Each row was made from one small tree. Brackets hold a mark, then the marks that hang from it, in the order of their numbers. Every link used is in the known rows. Write each row's tree.
Known rows
(k608 k16 k419): [ 0.75  0.62 -0.42 -2.71  0.26 -0.88  0.02  0.05 -1.10  0.45  2.39 -0.25
  0.65 -0.86  1.15 -0.05 -3.02  1.52 -0.48]
(k419 (k608 (k16 k277))): [-0.02  1.22  0.65  1.01 -2.39 -0.06 -0.56  0.45 -0.09 -0.42  1.41 -0.43
  1.83 -0.52  1.05  0.63  1.07  2.89 -0.46]
(k898 (k482 k16 (k419 k277)) k608): [ 0.07 -1.93 -1.23  1.47  1.14 -1.54 -1.29 -1.69  0.59  1.75 -1.29 -0.12
  0.13  0.16 -1.22 -1.07 -0.20 -2.09 -0.58]
(k608 (k16 k482)): [-0.22 -0.76  0.03  2.49 -1.61 -1.05 -0.14  0.77 -0.50  0.45  0.68  0.06
 -0.71 -0.56  1.95  1.01 -1.76  4.42 -1.19]
(k608 (k419 k277)): [ 0.30  2.71 -0.58 -7.71  1.20 -0.08  1.90 -0.29 -1.47  0.55  3.16 -0.34
  0.15 -0.33 -1.08  0.12 -2.05 -4.04  0.96]
(k898 (k482 (k419 k277)) k608): [ 0.43 -1.14 -0.75 -0.07  2.01 -0.85 -0.67 -1.92  1.02  1.58 -1.60  0.30
 -0.83  0.37 -1.44 -0.51  0.34 -4.29 -0.27]
(k419 (k277 k898) (k608 k16)): [-1.05  2.04  1.01 -1.70 -3.81 -0.20  0.56 -0.26  1.29 -0.69  0.57  0.13
  1.12  0.04  0.34  0.27  0.90 -2.47  1.13]
(k608 (k16 (k482 k898)) k419): [ 0.47 -1.46 -1.09  2.60  0.07  0.05 -0.81  0.24 -0.78  1.66  2.32  0.51
 -1.77 -0.85  1.33  0.93 -3.25  2.63 -0.69]
(k898 k482 (k608 k16 k419)): [ 1.07 -1.78 -0.56  2.60  1.41 -1.32 -1.98 -1.27  1.53  0.71 -0.89  0.53
 -0.19  0.07  0.36  0.11 -0.73 -1.19 -0.93]
(k898 k482): [ 0.29 -0.33  0.60  0.02 -0.04 -0.57 -0.29  0.01  0.57 -0.52  0.66 -0.54
  0.38  0.66 -0.16  1.39  0.00 -0.56 -0.28]
(k419 (k277 k16)): [-0.67  2.86  0.88 -6.11 -0.81 -0.87  2.44  1.26 -0.58 -0.47  1.95  0.07
 -0.61  0.27 -1.77  0.57 -2.02 -2.38  0.75]
(k898 k608): [ 0.11  0.39  0.84 -0.89  0.86 -0.20 -0.27 -0.45  0.33  1.37 -2.67  0.60
 -0.18  0.24  1.16 -0.96  1.38 -2.06 -0.60]
(k277 (k898 k482 (k608 k419))): [ 0.67 -0.88  1.09  0.08  0.74  0.42 -0.99 -1.07  2.03 -1.25 -2.38  0.62
  0.95  1.31 -0.24 -0.34  1.25 -3.02  0.79]
(k16 k277 (k608 k419)): [ 0.23  0.86 -0.51 -1.97  2.45  1.21  0.89  1.06 -0.89 -2.53  2.94 -0.24
 -0.14 -0.26 -0.64 -0.13  1.11  1.41  0.22]
(k419 (k608 k16)): [-0.24  0.71  0.29  0.99 -2.96 -0.10 -0.96  0.03 -0.44  1.03 -0.06 -0.26
  1.22 -0.75  1.93  0.10  1.07  1.72 -0.67]
(k16 (k277 k419 k898) k482 k608): [-0.39  0.06 -0.40  3.89  1.57  1.67  1.19  1.47  0.29 -2.98 -1.12 -0.24
 -0.92  0.05 -0.55  0.56  2.55  2.13  0.61]
(k898 (k608 k16)): [ 0.05 -0.23  0.84  1.08  0.06 -1.08 -0.81 -0.29  0.90  1.06 -2.37  0.65
 -0.16 -0.08  1.95 -0.85  0.27  0.04 -1.10]
(k898 (k482 k16 (k419 k277))): [-0.14 -0.93 -1.07 -0.97  0.00 -1.34 -0.13 -0.75 -0.58  0.82  1.69 -1.10
  0.82  0.04 -1.54  0.03 -1.59 -0.15 -0.17]
(k277 k898): [-0.18  0.90  2.21 -2.60 -0.99  0.72  0.63  0.31  0.75 -1.69 -1.21  0.08
  1.44  1.13  0.68 -0.24  1.02 -0.78  0.96]

Write each row's tree
[-0.11 -0.82  1.60  1.81 -0.90  0.13 -0.64 -0.23  1.72 -0.92 -3.13  0.96
  0.35  0.88  1.47 -0.61  1.10  0.16  0.19] -> (k277 (k898 (k608 (k16 k482))))
[ 0.61 -1.20  0.41  0.97 -0.01  0.80 -0.57  0.61 -0.07 -0.68 -2.83  1.59
 -0.98  0.74 -1.06 -0.53 -0.67  1.03  0.51] -> (k277 (k16 k482) (k898 (k608 k419)))
[ 0.71  1.70  2.00 -2.23  1.51  0.61  0.92  0.51  1.27 -3.37  1.48  0.06
  2.14  1.24 -1.11  0.15  0.83  0.46  0.99] -> (k16 (k277 (k898 (k608 k419))))
[ 0.08  0.54  0.97  2.36 -2.56  0.02 -0.99  0.19  0.99 -1.26  1.05 -0.33
  2.17  0.02  0.69  0.90  1.42  2.53 -0.12] -> (k419 (k608 (k16 (k277 (k898 k482)))))
[ 0.29 -0.11 -1.06 -1.47 -0.56  0.19 -0.52 -1.09 -2.01  2.53 -0.03 -0.52
  0.72 -1.10  0.42 -1.23 -0.22  1.00 -0.57] -> (k482 (k419 (k608 k16)))
[ 0.23 -1.75 -1.02  0.61  0.24 -1.04 -0.90 -0.66 -0.95  0.86  0.83 -1.11
  1.08  0.01 -0.81 -0.19 -1.16  1.68 -0.65] -> (k898 (k482 k16 k419))
[-0.38 -1.37  1.85  4.77  0.48  0.52 -1.20  0.52  2.33  1.18 -0.65  1.13
 -1.95  0.74  1.44  0.34  0.18 -0.34 -0.57] -> (k482 (k898 (k608 (k16 k277))))
[-0.23  1.89  0.38 -0.26 -0.48 -0.75  0.71  1.20 -1.03 -0.79  1.36 -1.75
  3.38 -0.28 -0.24 -0.30  0.01  3.32 -0.13] -> (k482 (k16 (k277 (k419 k608))))
[ 0.01 -1.09  0.14  3.13 -0.16 -0.93 -1.00 -0.27  0.55  1.45 -2.44  0.91
 -0.95 -0.24  1.90 -0.37  0.11  1.16 -1.29] -> (k898 (k608 (k16 k482)))
[-0.23  0.48  0.73  1.21  0.35  0.05  0.28  0.16  1.45 -1.61 -4.00 -1.30
  2.01  0.57 -0.17 -0.61  1.46 -2.39  0.93] -> (k277 k419 (k898 (k482 (k16 k608))))
[ 0.11 -1.18 -1.16  2.63  1.61  2.09  0.35  0.99 -0.48 -3.14  1.83  0.51
 -1.23  0.06 -0.70  0.56  1.51  3.31  0.63] -> (k16 (k277 k898) k482 (k608 k419))
[ 0.21  1.80 -0.58 -4.83  0.02 -1.38  1.20 -0.07 -0.68  0.21  3.59 -0.21
  0.22 -0.80  0.03  0.28 -3.64 -1.10  0.23] -> (k608 k16 (k419 k277))
[-0.27 -0.18 -0.41  3.05 -3.12  0.10 -1.11  0.06 -0.79  1.43 -0.03 -0.03
  0.31 -0.93  1.95  0.61  0.90  2.83 -0.87] -> (k419 (k608 (k16 k482)))
[-0.27  2.04  0.22 -0.64  2.44  0.79  1.68  1.55 -0.10 -2.43 -0.06 -1.04
  0.28 -0.30 -0.46 -0.18  2.13  0.19  0.18] -> (k16 (k277 k419) k608)
[ 0.37 -1.77 -0.75  1.78  1.19 -1.73 -1.16 -1.77  1.60  1.34 -1.29  0.36
 -0.86  0.04 -0.68 -0.39 -0.80 -2.28 -0.77] -> (k898 (k482 (k419 k277)) (k608 k16))
[-0.75  2.52  1.69 -5.83 -1.33 -0.35  2.29  1.10  0.50 -1.83  0.80  0.36
 -0.02  0.97 -1.87  0.31 -1.32 -2.79  1.53] -> (k419 (k277 k16 k898))
[ 0.08 -0.07 -0.50 -2.38  0.50  0.49  0.22  1.60 -1.99 -0.13 -0.30  0.50
 -1.55 -0.46 -0.52 -0.73 -0.86  1.39 -0.29] -> (k277 (k16 (k608 k419)))
[ 0.01  1.07  1.16  0.29  0.23 -0.27  0.55  0.10  1.44 -1.57 -3.45 -1.45
  2.65  0.76 -0.46 -0.27  0.72 -2.44  1.05] -> (k277 k419 (k898 (k482 k16)))
[-1.01 -2.54 -2.33  3.94  0.89  2.13 -0.29  0.44 -0.86  1.98  0.58  1.23
 -5.24 -0.69  0.64  0.49  0.46 -1.30 -0.04] -> (k16 (k482 k898) (k608 (k419 k277)))
[-0.28 -0.39 -1.55 -0.03 -0.85  0.87  0.49 -0.78 -1.82  1.88  0.25  0.13
 -1.21 -0.55 -0.65  0.22  0.01 -0.12  0.29] -> (k16 (k482 (k419 (k277 k898) k608)))
[-0.64 -1.60 -1.53  3.04 -0.47  1.53 -0.28 -0.50 -1.16  3.51  0.70  0.60
 -3.16 -0.48 -0.27  0.74 -0.33 -0.63  0.00] -> (k16 (k482 (k419 k277 k608) k898))
[-0.22  1.55 -1.21 -5.05 -0.22  0.34  1.02 -1.32 -1.95  2.44  0.99 -0.54
  0.20 -0.81 -1.20 -0.99  0.02 -3.01  0.47] -> (k482 (k419 k277 k608))
[ 0.32 -0.72  1.13 -1.03 -0.05  0.53 -0.21 -0.68  1.07 -1.42 -1.12 -0.16
  1.20  1.19 -0.62 -0.09  0.56 -1.10  0.85] -> (k277 (k898 (k482 k419)))
[-0.16 -1.66 -2.07  2.87  2.05  1.47  0.50  0.72 -1.81 -0.91  1.72  0.06
 -2.22 -0.69 -0.85  0.20  1.13  4.53 -0.51] -> (k16 k277 (k482 k419) k608)
